Known rows, with every step that occurs:
miboz > vuda > sesun > giga: [ 27.4 -21.7  -5.7 -25.7  16.3  17.1 -35.5  19.4  33.3  35.9 -11.3 -36.1
   0.2  -1.2 -19.8   4.7 -18.5  -2.6 -17.3  41.3  13.4   1.8  12.9  -8.4
   2.0  -2.1   5.6  -7.9  -1.3   1.2  12.1  15.0]
kilu > giga > miboz > vuda: [ 11.6  -5.8  10.4 -13.8  -2.3  -9.3 -37.3  15.3  42.3  17.8  -1.1   2.6
   3.5  14.7  -3.0 -11.1 -14.5  23.0 -22.4   7.5  -8.6   0.0   1.1  24.0
  19.3   7.1  15.0  14.5 -20.2  -5.1  26.6  19.3]
vuda > miboz: [ -9.9 -24.9  -2.4 -16.9   4.7  28.7 -27.5  10.1  16.6  16.1  13.9  -3.1
  15.5  10.0 -13.2 -10.8   2.1  38.8   8.1  14.5   5.4   0.2  21.6  25.2
  12.0 -15.7  15.3   3.3 -19.8  12.5  20.5  26.8]
sesun > miboz > kilu: [ -9.1 -20.1   6.5 -29.1  19.5  10.6 -34.7   7.6   8.8  35.5   9.9 -18.6
  19.3   9.3 -13.2 -13.4 -12.4  43.5  -4.4   9.1  15.6  -2.5  16.7  26.4
   4.7 -13.1  -3.6   3.0 -27.5   9.4  -3.8  11.3]
miboz > kilu > giga: [ -5.2 -10.5  -5.4  -6.5  15.2   8.7 -50.8  11.7  -5.6  -5.1   1.7 -27.7
  15.7   3.3   0.1 -13.3 -10.7  27.2   0.2 -11.8 -14.5  13.0  15.1  38.5
 -12.6  11.5 -11.9  -2.2  -1.0  -1.6  -2.1  14.0]
sesun > kilu > giga > paralak: [ -3.6  13.7  -1.0  -0.3   5.0  35.9 -41.1  -8.5  15.8  27.3  16.8 -36.9
   5.2  13.1   4.1  27.5  11.5  43.9  14.2  -8.1 -24.0   2.5   9.4  44.8
   2.8 -12.4  -4.5   8.3 -28.5  13.0 -11.7  32.2]
vuda > miboz > kilu: [-18.6 -33.0  -0.1 -17.9  21.5  19.9 -45.0  20.7   3.4  12.9  18.1 -20.7
  30.8   3.4 -11.9 -23.0  -6.9  36.6   4.4  12.6   7.0   0.5  20.2  39.4
   3.5 -13.1   6.0   6.9  -6.6  11.2  -0.4  16.4]
paralak > miboz > vuda: [  8.2 -13.8  25.1 -38.8  15.6  12.5 -29.0  21.4  34.2  12.2  26.1 -18.4
   0.2  15.8 -24.7   3.0 -18.9  25.9 -24.5  11.7  20.4   4.1 -12.4  -6.0
   2.0 -13.5 -12.9   5.5 -25.5   8.8  15.9  13.5]
vuda > miboz > giga: [ -2.0 -20.8  -6.0  -9.6 -11.6  24.7 -56.6   5.0   1.2   5.8   8.2  -1.9
  16.2   6.7 -11.2 -13.5   2.4  31.6   9.8   7.5  -0.4  -3.1  34.6  27.0
  16.4   3.8  11.3  15.5 -15.3   7.3  15.2  23.5]
sesun > kilu > giga > miboz > vuda: [ 10.9   4.7  13.0 -13.2   4.8   6.1 -32.4   4.8  42.3  32.0   3.5  -7.2
   9.6   5.5  -4.6  -3.7  -5.1  49.1 -11.0   3.9 -12.8  -1.0  -4.1  30.9
  17.7 -10.9  15.5  24.7 -39.0  12.3  15.5  14.9]
paralak > vuda > miboz: [  2.8 -27.9  12.8   0.6  11.5  37.5 -34.4   0.1  14.9  13.7  28.6  -4.5
  12.3   5.9  -6.6  -6.6   4.6  34.2  18.8  31.0  16.7  -3.0  27.7  10.2
   9.3 -18.6  27.8   5.3 -23.5  11.7  18.8  29.3]
giga > paralak > vuda: [  5.9  -7.6  11.7   3.5  14.1  39.4 -44.7   1.4  23.8  30.9  25.4 -24.5
 -10.8  19.9   0.5  25.2   5.4  23.2  12.9  23.2  19.2  -7.9  10.9   9.6
   1.3 -23.6   7.5   2.9 -15.2  -2.4  -8.1  31.6]
giga > kilu: [  9.1   2.2  -6.3 -13.3  14.3  46.1 -35.5  -3.2  14.9  29.1  -8.9 -21.5
 -12.3  15.0 -10.6   6.5   4.7  42.2   4.0  -4.7   5.2   1.0   2.2  23.6
   0.3 -21.1  10.6  -1.3 -20.7   4.1  -2.1  25.9]
sesun > miboz > kilu > giga: [ -6.4 -12.0   0.7 -11.6  13.4   0.9 -42.3  -2.8  -0.6  13.6   8.0 -19.2
  25.7   9.1  -1.4 -17.5 -14.4  37.2  -2.5  -2.3  -9.3   3.8  26.2  42.9
   6.3   6.1  -3.1   2.2 -26.5   7.6   5.0  13.2]
giga > paralak > miboz > vuda > sesun > kilu: [  1.5   1.2  18.7 -27.7  34.9  45.2 -38.7  16.1  37.6  37.8  23.3 -50.1
  13.1  22.4 -18.9  24.6 -13.2  19.3 -24.7  27.9   8.4 -15.1 -26.1   9.5
   7.1 -30.0 -14.2   9.7 -33.9   4.5 -17.9  13.5]
vuda > sesun: [  1.0 -15.7 -18.0 -15.1  17.9  38.0 -24.8  14.8  15.8  25.4 -22.0 -26.0
   5.3  12.7 -17.7   2.8  -6.1  11.1  -9.3  17.5  -1.6  -6.4   9.1   1.9
  -3.4  -4.7  -4.4 -17.8  -2.7  -8.6   2.4  17.4]
kilu > giga > paralak > miboz > vuda: [  5.4   1.8  25.0 -14.1  13.1  11.4 -51.8  10.6  32.1   2.7  32.7 -27.1
   1.6  29.0  -1.9  16.3 -18.2  13.8 -24.1   3.2  -4.1   0.0  -7.2  22.0
   7.7  -1.3 -16.2  12.9 -26.8   3.3   7.3  25.2]
sesun > giga: [ 21.4 -16.2  -3.5 -24.8  -1.1   8.4 -23.5   0.7  30.1  26.5   4.0 -23.7
  -7.5  -2.3 -18.1   8.8  -5.2  33.4   1.3  19.5  13.5  10.6  24.5   4.8
 -13.6  -4.7   4.0  -5.2 -14.4  18.6  19.0  35.6]
miboz > vuda > sesun > kilu > giga > paralak: [ -2.5   9.0  -2.7  -3.3  20.3  41.9 -50.6   9.1  17.5  37.8  -0.1 -49.2
  11.0  13.9   0.3  24.4  -3.3   6.9  -6.6  14.6 -22.5  -5.9  -2.2  30.0
  17.8 -11.0  -4.2   8.3 -17.5  -6.0 -18.7   9.5]
giga > miboz: [  7.7 -13.6   1.7 -20.1   0.1   7.5 -19.9   9.3  45.5  28.3  -7.4   3.3
   1.6  16.7 -14.1  -5.3  -6.4  45.0 -15.2   6.1   9.1  -9.4   2.6  15.6
   3.8 -11.1  13.3   1.6 -23.6   5.7  20.2  31.6]
kilu > giga > miboz: [  8.6  -2.1  -1.4  -2.9  -5.4  -2.3 -28.4   1.1  38.3   7.5  -7.9   2.3
   3.0  15.5  -1.7 -10.7  -7.5  38.6 -14.0  -2.5 -16.4  -1.8   9.7  29.0
   3.9   6.5  11.8   2.0 -23.1   1.7  29.1  35.0]

Rows:
[ 20.4 -27.1  -7.6 -14.4  25.9  -5.8 -36.7  19.8  42.6  26.3 -19.2 -32.1
  22.9  -0.3 -16.3 -20.5 -22.4  23.3 -28.7  35.1  10.2  -9.6   7.9  17.4
 -17.8   1.2   8.3 -10.1  -2.0  -0.9   4.4  27.7] -> vuda > sesun > giga > miboz > kilu
[ -1.4 -10.9  11.7  24.9   9.5  36.1 -55.4  -7.8  13.8   2.4  38.9 -12.2
  15.9  18.4  16.3   3.9   6.7  22.0  18.7  23.2  -9.5  -3.4  32.4  40.4
  16.6 -11.0  22.5  11.9 -21.6   6.3  12.9  41.0] -> kilu > giga > paralak > vuda > miboz
[-15.4 -20.9  -3.4  -1.1  15.3  14.1 -54.3  12.7  -6.2  -9.2  16.8 -19.4
  36.9   1.5   0.3 -26.2  -5.5  33.3   6.0   1.3 -15.3   7.5  26.5  55.1
   4.0   5.4   6.0   6.9  -6.8   9.8   6.3  18.8] -> vuda > miboz > kilu > giga
[  2.9   2.9   5.8   7.7  32.1  65.3 -40.9  -2.5  19.8  45.6  10.7 -45.8
   3.0  12.1  -2.0  31.3   9.5  25.3  12.8  34.7   5.0 -19.6   2.7  10.4
   0.9 -30.1   7.6   0.6 -23.0  -0.7 -27.1  24.8] -> giga > paralak > vuda > sesun > kilu
[ 10.2   0.3   8.9  19.3   9.2  34.0 -54.2  -9.8  13.6  10.1  24.1 -22.7
  -6.3  17.4  15.4  21.9   2.3  18.1  13.0  10.8  -6.5  -0.5  21.4  25.5
   1.8  -3.4   5.4   3.4 -16.3  -2.5  -1.8  34.7] -> kilu > giga > paralak > vuda
[ 18.6  -5.0   8.6  18.0   8.7  52.3 -72.8 -15.2  -1.4   9.1  12.7  -5.9
   8.8   8.2   1.8 -13.9   8.8  37.8  25.3  17.5   7.6  -9.4  32.0  32.4
  16.3 -11.1  34.4  27.4 -26.8   5.0  -2.7  28.8] -> paralak > vuda > miboz > giga > kilu
[ 32.9 -20.9  14.3 -29.6  -1.5 -15.4 -30.5  15.1  63.3  40.9   1.9  -6.0
  -3.5   4.0 -20.2  -6.0 -21.5  32.1 -22.0  33.2  22.5  -1.4   5.6   5.3
   9.2 -10.3  22.7  12.6 -21.2  14.2  29.1  28.2] -> sesun > giga > miboz > vuda
[ -2.3 -22.9  10.5  16.8  23.8  19.9 -62.3   5.3  -4.8 -12.9  29.6 -17.4
  32.8  -2.2  10.2 -24.0  -4.4  27.4  15.5  16.7  -7.0   4.3  32.1  41.4
   1.9   1.7  17.4  11.2 -12.3   9.3   3.0  22.0] -> paralak > vuda > miboz > kilu > giga
[ -6.5 -14.5 -13.3  -5.2  26.9  14.7 -43.6   4.1  -1.2  13.0 -11.8 -29.5
  33.5   9.5  -1.4 -19.1 -20.2  14.2 -13.9  13.1 -20.4  -6.9  22.9  37.1
   4.0  12.1  -5.5 -10.6 -18.6  -7.6  -1.0  10.0] -> vuda > sesun > miboz > kilu > giga
[  8.1 -14.6   1.9  13.4  34.2  21.7 -49.2  -5.9  -2.1   6.2   2.0 -31.4
  28.4   5.3   4.6 -19.1 -17.4   9.9  -3.6  27.5  -6.8 -10.3  27.8  24.1
   1.3   9.0   8.0  -7.6 -21.9  -6.8  -6.0  12.3] -> paralak > vuda > sesun > miboz > kilu > giga
[ 16.0   4.9  -1.4 -10.1  -1.1  35.6 -54.5 -21.3   6.1  36.1 -10.7  -6.2
   1.6  18.9  -9.1  -3.0  -2.2  45.8   4.6  -3.4   3.1 -10.6  23.2  29.5
  20.7  -4.3  11.7  17.2 -42.5   4.4  -3.6  23.5] -> sesun > miboz > giga > kilu
[ 41.1 -20.9   6.4   3.9  17.1   9.6 -25.8   0.3  53.1  26.6  -9.3 -15.4
   4.2   0.7  -8.7  -6.3 -14.9  21.3 -15.2  55.8  17.6 -14.5  16.4  -8.9
 -11.9  -3.9  32.0  -9.8 -17.2   5.3  18.7  43.8] -> paralak > vuda > sesun > giga > miboz
[  1.0  -5.8  11.2 -12.7  23.5   1.9 -46.5   9.2   6.2 -25.9  22.9 -32.3
  22.1  10.3  -7.5 -13.9 -21.2  33.1 -19.2  -9.6  -8.1  11.1   4.3  30.0
 -22.1  11.6 -24.9  -0.1 -18.8   8.7   4.2  22.2] -> paralak > miboz > kilu > giga
[  1.3  17.0  15.2  -6.7  12.6  32.1 -36.2 -10.7  24.2   5.9  38.0 -38.0
  10.6  16.6  -4.2  24.1  -0.2  53.2  -6.5  -9.1 -16.6   0.2  -3.5  36.8
  -7.7 -13.6 -12.9   9.0 -46.4  21.8  -2.1  37.2] -> sesun > kilu > giga > paralak > miboz
[ 14.8   4.8  -3.3  19.0  23.7  49.9 -34.4 -14.1   3.7  11.2  -2.1 -38.3
  12.3  -2.3   3.0   7.3   8.2  26.7  14.6  20.6 -22.9  -2.6  14.7  12.4
  -6.8  -3.0  10.1  -6.2 -25.2   4.0  -3.8  20.2] -> paralak > vuda > sesun > kilu > giga
[ 24.8  10.9  11.7 -13.7   8.3  36.0 -58.7 -10.2  11.2  -2.4   4.4 -21.5
  -2.9  19.9 -15.7  -0.8  -8.4  43.7 -11.3 -10.8   5.5  -5.0   1.4  20.9
  -8.0  -0.9  -7.2  13.7 -33.7   5.0  -2.9  29.8] -> paralak > miboz > giga > kilu
[ 20.9  -9.2   3.6 -18.3  20.9  21.9 -33.7   5.3  44.0  16.2  15.8 -47.7
   4.4  20.0 -19.5  19.5 -19.0  14.3 -28.7  36.7  10.3 -10.5   2.4   3.9
 -17.3  -9.9 -10.4 -14.4 -16.9   9.7   5.4  47.8] -> vuda > sesun > giga > paralak > miboz
[ 17.9   7.8  -8.2  -4.5   0.6  42.1 -62.2  -6.7   1.9  18.4 -17.6 -19.7
  -9.6  13.6  -7.7   2.6   3.2  34.4   8.0 -13.1  -0.2  -4.0  14.9  29.4
   3.8   0.3   3.3  12.7 -17.8  -3.2  -9.4  26.3] -> miboz > giga > kilu
[ 34.1  -1.9  -4.6 -13.6  10.0  29.8 -35.5 -12.4  27.3  32.5  -5.9 -30.5
 -14.0   1.2 -14.3   7.2  -3.7  41.7   6.5  12.3   9.8   8.3  16.2  19.0
 -10.3 -17.1  16.9  -1.2 -20.9  20.2   6.6  42.1] -> sesun > giga > kilu
[  4.3   3.4  -4.3  -8.8  18.9  35.3 -37.5   5.8  11.3  24.8 -10.4 -38.7
  15.4   1.8  -6.7   6.8  -6.2  14.5  -3.4  12.3 -23.7   0.1   0.1  18.4
  13.1  -1.4  -1.7   1.9 -16.0   1.1  -3.6   1.4] -> miboz > vuda > sesun > kilu > giga
[ 28.1   1.3   1.1  12.2  18.3  57.8 -60.1 -24.2   2.4  32.5 -16.7 -18.7
   6.6  17.2  -2.6  -3.6  -3.1  19.1   4.9  29.1   8.3 -23.1  25.7  14.7
  16.2  -3.5  24.5   9.3 -37.0  -9.7 -11.3  20.4] -> paralak > vuda > sesun > miboz > giga > kilu
[  7.3  -5.4  -5.1   0.8  -1.3  46.0 -65.8  -7.6   0.6  11.0  -1.7  -8.5
  10.8  11.8  -7.7 -13.4   5.3  39.5  11.8  -1.9  -1.6  -6.0  25.3  43.0
  19.0  -7.4  20.2  22.7 -24.1   5.8   0.1  28.0] -> vuda > miboz > giga > kilu
[  4.7  -9.9  -1.3  11.4  27.8  54.5 -44.9   6.4  20.4  32.1   4.6 -35.7
  -1.7  20.9   0.4  24.7   0.3  -0.7   1.0  37.8   9.5 -17.6  10.0   4.0
  -1.7 -16.4   5.2  -9.3  -8.0 -15.2 -14.9  26.0] -> giga > paralak > vuda > sesun
[ 15.5   4.3 -13.6  -1.6   9.9  48.4 -54.1 -16.1   3.8  34.7 -30.0 -18.6
   9.8  18.5  -9.5  -6.7  -5.6  24.4  -5.3  11.6  -4.2 -20.8  21.4  25.2
  20.6  -0.4  11.4   3.7 -32.2 -11.9  -7.2  17.9] -> vuda > sesun > miboz > giga > kilu
[  2.0  -0.2  -4.0 -10.6  -7.5  27.4 -66.7   4.7   9.2  25.0   4.0 -21.9
  -5.6  22.4  -2.9  18.2   0.6  19.8   4.2  -1.8   3.4  -8.4  21.0  24.6
   7.0   3.1 -10.3  10.8  -8.7  -8.3 -11.9  27.0] -> miboz > giga > paralak
[  7.9  -1.9   1.9  20.7  18.7  40.1 -45.7 -16.5  17.6  27.1   9.3 -25.5
  12.3  23.3  11.0  13.2  -4.7   5.1  -0.1  34.7  -8.9 -17.5  27.6  21.4
  18.6  -4.0  15.8  -6.4 -31.3  -8.0   0.0  29.2] -> kilu > giga > paralak > vuda > sesun > miboz
[ -1.2  -7.2  -1.8  27.0  40.3  37.0 -71.7   7.6  -0.9   3.2   7.4 -49.4
  17.2  12.6  16.8   5.5  -9.2  -5.5   0.2  22.7 -11.4  -8.9  15.7  35.8
  -7.5   4.6  -6.2  -5.6   5.5 -19.3 -27.7  17.6] -> miboz > kilu > giga > paralak > vuda > sesun
[ 16.0 -11.9  -0.6 -18.6   0.7  16.0 -38.8   1.0  37.5  37.3  16.8 -32.8
  -9.8  10.6  -9.6  26.1  -4.8  27.7   1.1  21.6  15.1   0.6  22.0  16.3
  -6.7 -13.0   2.2  -3.6 -13.2  15.0   2.1  43.7] -> sesun > giga > paralak
[  1.1  17.4   4.3  -1.1  22.8  42.3 -34.7  -5.1  21.9   5.3  16.1 -50.4
  19.6  20.6  -5.3  21.5  -7.7  28.3 -17.6   6.3 -24.7  -9.0  -7.1  31.0
  -7.4  -8.0 -18.0  -4.9 -33.6   6.3  -6.1  31.9] -> vuda > sesun > kilu > giga > paralak > miboz
[  1.7 -18.5  14.2 -37.6   6.3  12.4 -25.9   6.3  28.3  50.7  11.7  -5.6
   3.6  14.6 -16.5  -0.5 -13.2  27.0 -10.2  20.8  19.0  -3.8  11.8   6.8
  28.5 -16.9   6.9   9.5 -37.5   7.0  16.2   5.9] -> sesun > miboz > vuda
[-14.5  -6.5  -9.1   1.3  27.4  22.7 -55.1   5.0   6.2  24.6  -0.3 -40.8
  29.2  22.3   6.4  -3.8 -16.5   9.1 -14.2  14.0 -18.2 -13.7  18.6  51.6
  12.6   5.6  -7.6  -3.9 -17.1 -11.2 -18.1  15.8] -> vuda > sesun > miboz > kilu > giga > paralak
[ -4.1   1.1  13.6  22.2  11.7  48.1 -48.6 -17.3  11.1  16.8  44.8 -24.7
  20.2   5.8  13.8  14.3  15.9  46.5  30.4  20.8 -14.5  -3.5  25.6  48.7
  17.1 -23.9  25.6  21.7 -39.7  22.1  -3.3  34.6] -> sesun > kilu > giga > paralak > vuda > miboz
[ -6.5 -20.2   8.8   2.3  41.4  39.0 -55.8   5.2  13.6  42.9  14.9 -40.2
  21.2  20.0   1.1   3.5 -12.8   9.1  -3.5  41.5  19.2 -26.8  15.8  21.5
   6.7 -19.2   5.0  -3.2 -19.4 -10.9 -31.3  15.2] -> giga > paralak > vuda > sesun > miboz > kilu
[ 28.1 -18.3  -9.0 -15.1   5.5   3.4 -20.6   7.8  58.4  30.1 -21.6 -16.5
   8.0   7.3 -17.3  -8.0 -17.0  26.2 -25.5  37.5   6.9 -13.0  12.9   2.2
  -9.1  -1.8  19.9 -14.5 -12.8   2.3  27.6  39.7] -> vuda > sesun > giga > miboz
[  9.7   7.6   2.8  14.6  18.2  63.3 -69.9  -6.9   4.1  33.6   5.9 -44.3
   6.8  11.4   0.7  25.6  11.3  18.2  14.7  26.2   1.4 -21.8  16.1  14.2
   3.5  -9.3   1.4  12.6 -21.0 -10.9 -35.5  20.6] -> miboz > giga > paralak > vuda > sesun > kilu
[ -2.1 -20.2   4.1 -20.8  19.9  -1.4 -38.8  22.6  30.8  24.2  -3.8 -10.1
  15.7  10.8 -13.8 -18.0 -14.6  43.1 -17.1   4.4  13.2  -7.7   0.2  31.6
  -7.1  -9.0   2.1   4.3 -12.2  -1.0   0.4  18.1] -> giga > miboz > kilu
[  1.0  -9.9  17.5 -25.4  29.0  32.6 -42.3  24.3  36.9  25.9  15.1 -39.9
   5.3  30.9 -16.6  17.8 -22.6  -2.7 -34.7  29.4  15.2 -17.0 -16.1   1.6
   6.9 -16.0 -16.9  -0.8 -15.9 -10.4  -5.3  18.0] -> giga > paralak > miboz > vuda > sesun
[  9.9 -16.8  14.2 -30.3   6.1   0.7 -29.9  23.4  52.4  39.3  -2.1   2.0
  -0.7  16.4 -16.1  -8.3 -15.0  31.1 -22.2  16.6  16.2  -8.3  -6.5   7.8
  18.6 -13.2  14.7  15.0 -21.1  -0.6  19.3  17.2] -> giga > miboz > vuda
